What can hang from each mark:
U: B
P: B M
M: P
L: B H
E: G
B: G L P
H: L
G: E

Each row was made from one small tree. The marks that hang from a mark follow it in brackets, in alphabetical order. Every link used is in the known rows. Write each row's tree.
Known rows:
E(G): [ 1.35  1.27 -1.75  1.89  1.13  1.41 -0.65  0.51  1.44  1.80  1.98 -0.25
  0.40 -0.14 -0.49 -0.82  1.37  0.64 -2.35]
U(B(G(E) L P)): [ 1.61 -1.18  2.54  1.64  4.58  7.51 -1.77  1.05 -1.42  3.55 -0.04  1.59
 -0.70  1.39 -3.28  5.78 -0.29 -5.55 -3.54]
U(B(L P)): [ 0.16 -1.51  0.16  1.20  1.37  5.29 -2.84  2.09 -0.85  2.75  0.77  0.02
  0.01  1.78 -1.22  1.96  0.32 -4.03 -1.92]
L(B(G P) H): [-0.27 -0.18  0.15  3.20  0.28  4.55 -0.47  0.69  0.65  0.91 -0.02 -2.51
 -0.27  1.15 -4.37  3.59  0.30 -0.78  0.74]
P(B(G L(H)) M): [-1.71  2.06  1.87  2.65  1.50  7.47 -3.45  0.63  0.55  0.09  3.62 -1.60
  2.68  3.24 -4.88  3.50 -1.25 -0.61 -1.46]
L(B(G(E) P) H): [ 2.02 -0.44  1.34  4.16  1.85  5.27 -0.32  0.68 -0.51  1.23 -1.61 -0.73
 -0.27  1.95 -5.48  4.09  0.49 -1.17 -0.02]
L(H): [ 1.71  1.20 -0.36  2.45 -0.82  0.89 -0.26  0.21  1.42 -0.78  0.45 -3.20
  0.69  1.75 -2.53 -0.27  0.72  0.41 -0.23]
P(B(G(E)) M): [-0.07  1.20  1.86  1.93  2.90  4.06 -2.06  1.83 -1.94  0.62  2.30  2.13
  2.93  2.52 -5.40  3.32 -0.69  1.96 -2.07]
U(B(G L(H) P)): [-0.13 -0.52  2.00  2.21  2.13  8.17 -2.18  0.53  0.58  1.61  0.70 -2.37
 -0.89  1.94 -3.49  4.78 -0.52 -4.58 -1.99]
P(B(G L) M): [-1.75  1.61  1.54  0.50  2.82  6.49 -3.15  1.26 -0.87  1.21  3.74  0.63
  2.66  2.07 -3.87  3.86 -1.71 -1.09 -2.48]
U(B): [-0.58  0.15  0.29  1.27  0.82  1.09 -1.14  2.28 -1.04  0.41  0.58 -0.78
 -0.07  1.02 -2.31  1.52 -0.78  0.46 -1.30]
L(B(G(E)) H): [ 1.60  1.28  1.75  4.71  2.40  3.66  0.37  0.64 -1.17  0.61 -1.87 -1.43
 -0.33  1.04 -5.98  5.27 -1.41 -0.12 -0.33]
B(G): [ 1.10  0.89  0.41  0.02  2.62  1.75  0.43 -0.23  0.59  0.65  0.97 -0.91
  0.00 -0.35 -2.58  2.68 -0.15 -0.99 -1.92]
L(B(G P(M)) H): [-1.79  0.72  1.13  2.82 -0.47  5.91 -1.34  0.88 -0.45  0.85  1.74 -2.21
  0.70  3.14 -6.19  2.27 -0.53  0.23  0.94]
H(L(B(G P))): [-0.02  0.53 -1.03  0.99  2.35  4.88 -1.58  1.46 -1.58  1.06 -0.82  0.27
 -0.63 -0.96 -0.76  4.57  0.88 -2.20  2.24]
B(G(E) P): [ 3.33 -0.93  1.10  0.66  3.18  3.91  0.15 -0.14  0.00  2.24  0.06  1.35
  0.44  1.17 -3.13  2.81  1.44 -2.15 -2.14]
M(P(B(G))): [-1.99 -0.77  1.25 -0.17  0.67  3.71 -0.60  2.88 -0.11 -0.93  1.63  0.93
  2.42  2.32 -1.68  2.48  1.48 -0.23 -1.66]
B(G(E) L P(M)): [ 2.29  0.71  2.28  0.27  3.41  7.48 -1.55 -0.65 -0.86  3.27  1.87  1.79
  1.24  2.75 -4.19  2.89 -0.63 -4.74 -3.19]
U(B(G P)): [-0.62 -1.30  0.95  0.37  2.34  4.42 -1.36  1.56 -0.27  1.76  0.97 -0.03
 -0.74  0.43 -2.71  3.67  0.28 -1.78 -1.70]
B(L P): [ 2.19 -1.13 -0.73  0.20  0.69  3.76 -2.11  0.28  1.45  2.11  1.17 -0.23
  1.27  1.59 -0.49  0.60  1.43 -3.90 -1.89]
U(B(G P(M))): [-2.29 -0.21  1.57  0.22  1.45  5.74 -1.75  2.00 -1.54  1.59  2.84  0.23
  0.36  2.46 -4.51  2.64 -0.62 -0.73 -1.76]
P(B(G(E) L) M): [ 0.20  1.40  2.74  1.97  3.90  6.84 -2.76  1.23 -1.95  1.83  2.51  2.28
  3.22  2.66 -4.84  4.48 -1.54 -1.41 -3.29]

Which tree is each row?
[-1.59 -0.15  1.65 -0.11  1.85  6.30 -1.62  2.37  0.12  0.42  1.79  1.07
  2.23  2.45 -1.33  3.72  0.42 -3.60 -2.82] => M(P(B(G L)))
[-0.12  1.04  1.56  2.71  2.28  6.36 -2.62  0.68  1.31 -0.04  1.61 -2.10
  1.76  1.47 -3.30  4.88 -0.48 -1.70 -1.69] => P(B(G L(H)))
[ 1.46  0.69  2.95  2.11  5.37  6.19 -1.12  0.74 -2.09  3.06 -0.32  1.15
 -0.95  0.39 -3.90  6.45 -2.29 -4.40 -4.12] => U(B(G(E) L))
[-1.45  0.28  2.19  1.95  0.59  7.53 -1.69  1.74  0.80 -0.83  1.23 -1.23
  2.14  3.39 -2.61  3.56  0.48 -3.02 -2.18] => M(P(B(G L(H))))
[ 1.83  0.30  0.10  2.47  3.41  5.30 -1.29  1.53 -2.76  1.83 -2.07  2.08
 -0.24 -0.45 -1.97  5.39  0.87 -2.49  1.36] => H(L(B(G(E) P)))
[ 1.72  0.73  2.49  4.16  3.77  6.57 -2.37  0.65  0.11  0.82  0.37 -0.31
  1.80  1.98 -4.30  5.71 -0.50 -1.86 -2.22] => P(B(G(E) L(H)))
[ 1.71 -0.59  0.50 -0.60  2.98  6.12 -1.35 -0.64  1.33  2.69  1.34 -0.13
  0.31  0.59 -1.46  3.03  0.55 -5.28 -2.38] => B(G L P)
[-2.40  1.02  0.95  0.54  1.37  3.70 -2.15  1.69 -0.78  0.00  4.00  0.72
  3.05  2.14 -4.20  2.35 -0.61  2.49 -1.48] => P(B(G) M)
[ 0.11 -0.81  0.64  3.15  0.04  5.93 -2.99  1.22  0.42  1.62  0.97 -2.56
 -0.16  2.73 -2.50  2.00  0.36 -3.64 -1.33] => U(B(L(H) P))
[ 0.58  0.27 -0.22 -0.05  0.03  4.95 -2.71  0.23  0.18  2.30  2.92  0.21
  2.05  3.47 -1.96 -0.48  0.59 -3.35 -1.57] => B(L P(M))
[ 1.63  2.05  0.84  2.87  4.15  3.96 -0.84  1.21 -3.39  0.97 -2.65  1.26
 -0.53 -1.46 -2.49  6.17 -0.82 -1.52  1.11] => H(L(B(G(E))))
[-0.06 -0.56  2.44  1.36  2.02  4.20 -0.05  2.80 -1.20 -0.07  0.29  2.69
  2.26  2.85 -2.75  3.45  1.36 -0.61 -2.48] => M(P(B(G(E))))
[-1.26  1.00  0.29  1.24  0.63  4.29 -3.97  2.00 -1.10  1.25  3.81  0.81
  3.81  3.34 -2.70  0.88 -0.56 -0.24 -1.94] => P(B(L) M)
[-1.34  0.77 -1.67  1.42 -0.70  3.90 -3.21  2.22 -2.67  0.70  0.86  0.46
  1.19  2.00 -1.34  0.28  0.85 -0.18  2.90] => H(L(B(P(M))))
[-0.54  0.70  1.59  0.75  4.03  5.97 -1.42  0.97 -1.14  2.29  0.88 -0.67
 -1.02 -0.35 -2.83  5.89 -2.47 -3.93 -3.17] => U(B(G L))
[-1.03 -0.43  0.24  0.76 -0.48  4.35 -2.25  3.09 -0.33  0.21  1.63  1.21
  3.50  3.24 -0.04  0.80  1.15 -2.69 -2.16] => M(P(B(L)))
[-0.05  0.26  0.57 -0.94  0.94  4.65 -1.01  0.22  0.12  1.46  2.93  0.08
  1.02  2.20 -3.57  0.33  0.71 -1.06 -1.26] => B(G P(M))
[ 0.41 -0.54 -0.94  3.81 -1.96  2.55 -1.34  1.67  0.24  0.42 -0.15 -2.93
  0.74  2.29 -3.17  0.69  1.46  0.12  1.79] => L(B(P) H)
[ 0.35 -0.36  3.03  1.05  3.07  6.83 -1.31  2.30 -1.33  1.02  0.40  2.70
  2.57  2.94 -2.34  4.47  0.30 -4.12 -3.65] => M(P(B(G(E) L)))
[ 0.32  1.29  1.52  1.37  1.06  8.09 -2.09 -0.85  1.25  1.66  2.76 -2.00
  1.03  3.42 -4.61  1.85 -0.41 -3.88 -1.53] => B(G L(H) P(M))
[-1.33  0.52 -0.47  3.52 -2.76  3.38 -1.98  1.70 -0.41  0.48  1.61 -2.07
  1.42  4.19 -4.81 -0.61  0.08  1.47  1.63] => L(B(P(M)) H)
[ 1.97 -0.75  1.15  2.00  2.73  4.12 -0.44  1.23 -1.50  2.63 -0.98  1.20
 -0.11  0.91 -4.28  4.58  0.30 -1.54 -0.68] => L(B(G(E) P))
[-1.59  0.14  1.20  3.01 -0.69  7.39 -3.63  1.68 -0.60  1.24  2.38 -1.94
  1.06  4.76 -4.21  0.70 -0.57 -2.25 -1.29] => U(B(L(H) P(M)))
[ 0.32 -0.20 -2.02  1.72  0.05  2.60 -2.51  2.17 -1.81  0.92 -1.02  0.09
  0.56 -0.02  0.16  1.47  1.61 -1.25  2.94] => H(L(B(P)))
